Every row comes from one small tree of marks. The marks that hang from a mark follow it in brackets, in alphabetical order. Every link used is in the known rows. Which tree was each row made from?
Known rows:
vabo[sirun[dobuze[sene]] tenub]: [ 32.0  -5.9   5.6   3.7   8.7  -3.0 -15.7  -1.7 -14.9 -31.0 -20.8  -3.2
 -11.8 -31.4   6.6 -24.6  22.1  47.0  22.8  13.9   5.7   5.0 -34.4]
tesov[dobuze[sene] zopila]: [ 20.6  -6.7  44.8  21.8   9.6   6.3 -33.8   2.0 -20.9  -9.5 -16.2  15.5
  13.2 -14.1  27.7 -10.1  13.1  21.1  -5.9 -10.8  22.9  -1.0 -19.3]
butel[zasil]: [ 31.9   8.5  26.5  34.6   3.9  28.0 -22.2   2.6 -27.2   8.0 -11.6  30.4
  -2.5 -27.6  -4.3 -20.5  -4.3  39.0  -8.8  18.0  24.1 -15.4  -6.2]
sirun[dobuze[fura sene]]: [ 18.9 -19.7  23.0  28.8   8.3 -10.5 -28.3  -4.4 -24.7 -19.7 -11.4   7.0
  -6.5 -35.3  10.9   1.8  31.6  26.7   8.8   1.9   1.8 -10.8 -13.6]
sene[dobuze[fura] gade]: [ 11.3  28.4  32.2  35.7   4.4 -15.6 -34.6 -17.6 -28.0 -13.5 -16.1  11.0
  16.7 -39.5   7.2 -12.6  -2.8  33.5  -5.8   3.8  27.6  -5.6  -2.1]
rinaf[zeli]: [ 29.4  14.2  21.2  22.5   4.8   2.0 -16.0  -9.8 -25.8   7.3 -19.4  25.7
  -8.3 -27.4 -11.7  -8.9 -19.4  34.4   1.2  17.9   2.5  -9.8   0.2]
zasil[rinaf[zeli]]: [ 21.7  19.2  23.4  16.6  11.1  12.0 -13.3  -8.4 -31.0  22.1 -15.5  29.1
  -4.3 -18.7 -13.2  -7.6 -31.7  23.7   4.4  18.8  11.7 -13.7   1.3]
supi[dobuze[fura rinaf]]: [ 13.7   0.5  22.6  27.2  15.0  -6.5 -39.2  -7.6 -23.5  -2.8  -3.7   6.3
   2.9 -39.3   3.2  10.8  -1.0  32.9  -3.4   3.3  10.3  -1.4 -20.4]
sene[dobuze[rinaf[zeli]] gade]: [ 19.0  35.2  14.1  14.9   2.7 -11.4 -32.0 -20.9 -25.9  -3.0 -16.6  15.5
  11.0 -37.8   5.4 -14.2 -25.9  30.4 -12.7   8.3  19.0   0.8  -4.3]
supi[diden dobuze[sene]]: [  6.7  15.0  32.2  29.6   3.3 -10.3 -45.5 -15.3 -16.8  -9.7   2.6   5.9
  -0.6 -22.5  14.3  -6.1   9.4  27.9   6.4   6.1   1.8 -13.1 -16.5]
sirun[dobuze vabo[tenub]]: [ 28.8  -4.9  11.1  23.5   5.3   5.7 -17.6  -4.2 -15.8 -17.1  -8.2   9.7
   1.1 -27.6   5.7 -33.1  18.1  40.9  23.9  22.5   9.7  12.1  -1.6]
tesov[dobuze[fura sene]]: [ 17.3 -15.1  29.3  31.7  10.6  -5.3 -33.3  -5.1 -25.5 -12.9 -19.3   3.0
   2.5 -23.9   9.4   8.5  19.5  24.5   1.3 -10.9  12.2  -4.5 -26.4]
supi[dobuze[fura rinaf[zeli] sene]]: [ 12.7  -9.5  10.0  18.0  14.0 -19.3 -35.9 -15.2 -19.3  -6.1  -7.7  -3.6
 -10.2 -40.7   7.9  26.0  -2.4  24.1  -5.0   1.6 -11.2   1.3 -28.3]
sirun[dobuze[fura rinaf sene]]: [ 20.6 -26.3  11.6  18.7   9.1  -8.8 -34.6  -3.3 -24.3 -18.3 -10.6   0.8
  -5.1 -39.3  13.4  10.3  32.8  26.9   4.3  -0.7   3.8  -5.9 -22.5]
rinaf[dobuze zeli]: [ 24.6  12.3  13.7  24.4   6.6  -9.3 -15.1 -11.7 -27.0   8.0 -15.5  25.5
  -8.1 -32.4 -17.4  -7.8 -23.4  41.0  -3.6  21.2 -10.3   1.0  -0.4]
sene[dobuze gade]: [ 18.4  39.8  32.2  30.4  -0.7  -8.4 -32.7 -13.9 -29.8  -8.4 -15.3  21.3
  16.0 -32.7   7.3 -30.0 -11.2  35.2  -7.1   6.2  31.6 -10.3   2.9]
sene[dobuze]: [ 25.2  23.8  31.5  26.4   1.0   0.7 -31.1  -6.3 -30.8  -2.9 -17.9  20.4
   4.8 -31.1  -8.1 -24.2 -13.0  39.8  -6.3  10.4  24.0 -10.4   0.1]
vabo[sirun tenub]: [ 36.2  15.8  11.1   8.4   9.4   8.0 -10.2  -1.7 -17.7 -15.0 -26.4   4.7
  -6.8 -28.4 -10.3 -25.2  -3.6  55.5  18.7  22.4  19.0   4.7 -28.2]
rinaf[dobuze]: [ 25.5  11.8  20.5  29.7   5.7  -4.2 -21.5  -2.6 -31.4   4.2 -13.6  25.2
  -1.2 -30.7 -11.8 -15.9  -8.4  43.9  -2.8  16.5   5.6  -4.1  -2.0]
sirun[vabo]: [ 28.1   3.2  22.9  31.0   0.2   8.8 -16.4  -2.6 -26.9  -2.7 -10.3  24.0
   1.0 -22.3  -0.7 -23.0   2.0  33.8  10.0  15.3  15.8   1.6   4.0]
vabo[sirun[dobuze[fura rinaf sene]] tenub]: [ 25.4 -23.6  -6.6  -1.3  15.7  -8.8 -24.4  -5.4 -13.2 -35.6 -19.0 -19.1
  -9.5 -41.0  10.3  -0.5  33.2  43.3  21.6   8.2   4.0  13.4 -49.0]
sirun[dobuze]: [ 27.0   3.1  26.9  27.2   6.2   2.8 -23.8  -2.2 -27.3  -5.6  -8.7  27.7
   1.5 -29.7  -1.5 -20.8   7.2  35.6   7.4  13.7  13.2 -11.9   3.4]
butel[zasil[rinaf[dobuze[fura sene] zeli]]]: [ 11.1  -8.4   7.0  24.5  17.9   6.1 -19.6 -10.9 -27.9  16.3  -7.7  12.7
 -12.3 -29.6  -4.7   9.4 -14.4  22.1  -9.9  17.3  -6.1  -1.2 -18.0]
sirun[dobuze[fura rinaf sene[gade]] vabo[tenub]]: [ 15.5 -16.4  -4.3  18.9   6.5 -15.0 -31.5 -11.8 -11.2 -34.5  -8.8 -17.2
   6.4 -40.7  34.8  -7.3  44.1  27.4  20.9   2.5   8.8  19.4 -23.4]

Which tree is each row?
[ 21.8  -5.6  -5.7  14.8   1.5  -8.7 -29.1  -6.8 -13.8 -29.8  -7.6  -6.8
   5.7 -34.7  34.6 -23.8  34.5  28.9  20.0   3.9  13.2  15.6 -17.8]
sirun[dobuze[rinaf sene[gade]] vabo[tenub]]
[ 16.1   2.1   6.5  17.4   5.4 -19.4 -28.3 -18.0 -20.8  -9.6 -19.9   0.1
  -2.7 -39.1  17.3  18.2   7.5  20.6  -1.6  -1.1   2.6  -2.2 -23.1]
dobuze[fura rinaf[zeli] sene[gade]]
[ 29.6  -2.0   5.8   9.4   2.3  -3.0 -25.5  -4.7 -25.0  -1.0 -21.6   8.9
 -13.6 -30.1   1.3   7.8  -3.5  26.2  -3.3   5.5  -0.3  -5.1 -19.6]
dobuze[rinaf[zeli] sene]
[ 21.9 -31.8 -11.8   8.8   8.7 -12.0 -22.3 -13.6  -8.3 -24.1 -12.2 -17.2
 -10.9 -38.5  14.5   5.6  27.1  28.8  20.8  13.2 -15.3  23.7 -24.8]
sirun[dobuze[fura rinaf[zeli] sene] vabo[tenub]]
[ 11.5  23.5  13.8  19.3   8.4 -18.7 -34.1 -25.6 -23.2  -8.3 -16.9   5.5
  10.9 -44.8   6.4   3.1 -16.0  29.8 -11.7   6.4  15.0   4.0 -10.2]
sene[dobuze[fura rinaf[zeli]] gade]
[ 12.2  21.8  21.2  25.0   6.1 -13.5 -40.4 -16.8 -26.9 -11.9 -15.6   5.8
  17.8 -42.9  11.5  -4.6  -0.2  31.2 -10.8   0.7  29.7   0.5 -12.1]
sene[dobuze[fura rinaf] gade]
[ 22.4 -13.7   6.2  14.8   7.1  -9.1 -26.0 -10.4 -22.1  -5.7 -21.3  -1.6
 -13.4 -36.4   1.3  23.1   5.6  23.5  -1.5   3.2  -6.7  -2.3 -25.5]
dobuze[fura rinaf[zeli] sene]
[ 22.8  13.0   6.2  12.9   1.0 -12.0 -27.1 -12.9 -23.5  -5.8 -20.8   9.2
  -3.7 -33.0  16.1   1.3  -1.7  21.5  -2.5   0.3   7.2  -5.3 -17.8]
dobuze[rinaf[zeli] sene[gade]]
[ 26.2 -13.0   9.8  19.2   6.8   6.0 -25.6  -3.3 -25.3 -11.1  -0.3  17.8
   6.0 -29.2   9.0 -20.6  15.8  30.3   9.9  13.1  12.3  10.3  -0.3]
sirun[dobuze[rinaf] vabo]
[ 20.9 -27.0   7.8  24.5   6.0  -8.3 -21.9  -5.4 -13.1 -30.4 -11.7 -11.8
  -6.7 -33.8  16.2  -9.1  41.5  33.4  24.1  10.5  -2.5  13.5 -17.0]
sirun[dobuze[fura sene] vabo[tenub]]
[  7.6  -8.1  25.5  14.5  16.3 -14.4 -36.9 -18.0 -11.6 -13.6 -16.3  -0.4
  19.3 -28.2  41.0  15.3  11.3  12.1  -9.8 -14.7  12.8  14.4 -30.4]
tesov[dobuze[fura rinaf[zeli] sene[gade]] zopila]
[ 28.5 -21.5  -5.4  10.1   2.8   1.0 -28.6   0.2 -15.3 -24.7  -9.9  -9.2
  -5.8 -31.8  18.1 -18.0  34.1  33.7  19.9   9.5   5.6  15.9 -20.9]
sirun[dobuze[rinaf sene] vabo[tenub]]
[ 29.5 -10.5  -0.1  13.7   5.7   7.5 -24.0  -2.5 -15.1 -16.7  -7.0   1.2
   2.0 -32.3   8.2 -24.1  20.2  40.0  20.1  18.6  11.0  17.8 -11.0]
sirun[dobuze[rinaf] vabo[tenub]]
[ 17.6  -9.9   9.6  24.7   9.0 -22.1 -19.8 -13.7 -24.8  -5.6 -18.9   5.5
 -15.5 -37.2  -5.9  15.6  -1.7  31.6  -2.8  10.2 -21.0   1.9 -16.5]
rinaf[dobuze[fura sene] zeli]
[ 23.9 -18.0  15.8  26.3   1.6  -2.1 -21.3  -2.7 -26.0 -20.7  -4.0  14.0
  -2.5 -24.4  15.6 -21.5  27.1  24.8  14.1   6.7   4.1   1.8  -1.3]
sirun[dobuze[sene] vabo]
[ 23.3  -3.6  11.3  17.5  10.4  -3.4 -22.4 -12.0 -23.2   3.2 -18.3   9.2
  -6.6 -37.5  -8.2  17.1  -8.1  31.8  -2.2  13.0   0.3  -0.3 -16.0]
dobuze[fura rinaf[zeli]]
[ 25.8  -8.0  10.6  13.4  17.9  -2.9 -11.9  -8.2 -12.8 -27.7 -18.4  -2.9
  -3.9 -37.8  -2.4 -14.3  18.4  51.6  24.3  21.1   8.3  10.5 -30.1]
vabo[sirun[dobuze[fura]] tenub]
[ 24.2  10.2   5.3   8.6   8.1 -11.7 -17.4  -8.2 -14.6 -36.3 -19.3  -3.3
   0.4 -33.6  22.0 -29.8  23.3  42.6  22.0   9.2  14.0   4.8 -32.1]
vabo[sirun[dobuze[sene[gade]]] tenub]
[ 32.9   0.0  -9.0  -8.0  14.6  -0.2 -11.1 -11.4  -9.9 -16.9 -18.9   0.5
  -8.3 -37.0  -4.2 -15.2  -6.1  49.1  18.3  25.9   0.5  17.9 -32.4]
vabo[sirun[dobuze[rinaf[zeli]]] tenub]
[ 29.1 -14.1   3.1  -0.4  10.5  -2.9 -22.9  -0.2 -24.2 -25.3 -13.3   6.8
  -6.8 -32.1  10.3 -12.3  20.7  35.6   9.9   6.6   9.6   1.3 -33.4]
vabo[sirun[dobuze[rinaf sene]]]
[ 14.5 -11.7   6.7  28.2   4.5 -16.7 -24.0 -13.6 -11.7 -35.7 -10.2 -10.3
   4.8 -35.8  31.4 -15.3  41.2  29.2  24.7   5.9   6.7  14.0 -14.8]
sirun[dobuze[fura sene[gade]] vabo[tenub]]
[ 11.5   5.5  15.7  35.3   6.3 -26.1 -28.5 -13.4 -27.8 -14.1 -15.8   4.7
   2.0 -38.4  14.6   0.9  14.7  31.6  -1.5   0.8   2.3  -1.8 -15.5]
rinaf[dobuze[fura sene[gade]]]
[ 19.1   5.4  17.6  20.1   5.1  -6.0 -41.1  -5.5 -26.6 -12.3 -16.1   7.0
  14.3 -24.6  26.2  -6.5  13.3  21.0  -3.4 -17.2  27.3  -2.2 -28.3]
tesov[dobuze[rinaf sene[gade]]]
[ 17.0 -30.3  15.9  30.7   6.1  -8.9 -22.9  -6.8 -24.0 -24.6  -4.3   4.4
  -3.4 -31.5  16.4  -4.3  37.2  23.6  15.8   5.9  -0.9   4.4  -8.2]
sirun[dobuze[fura sene] vabo]
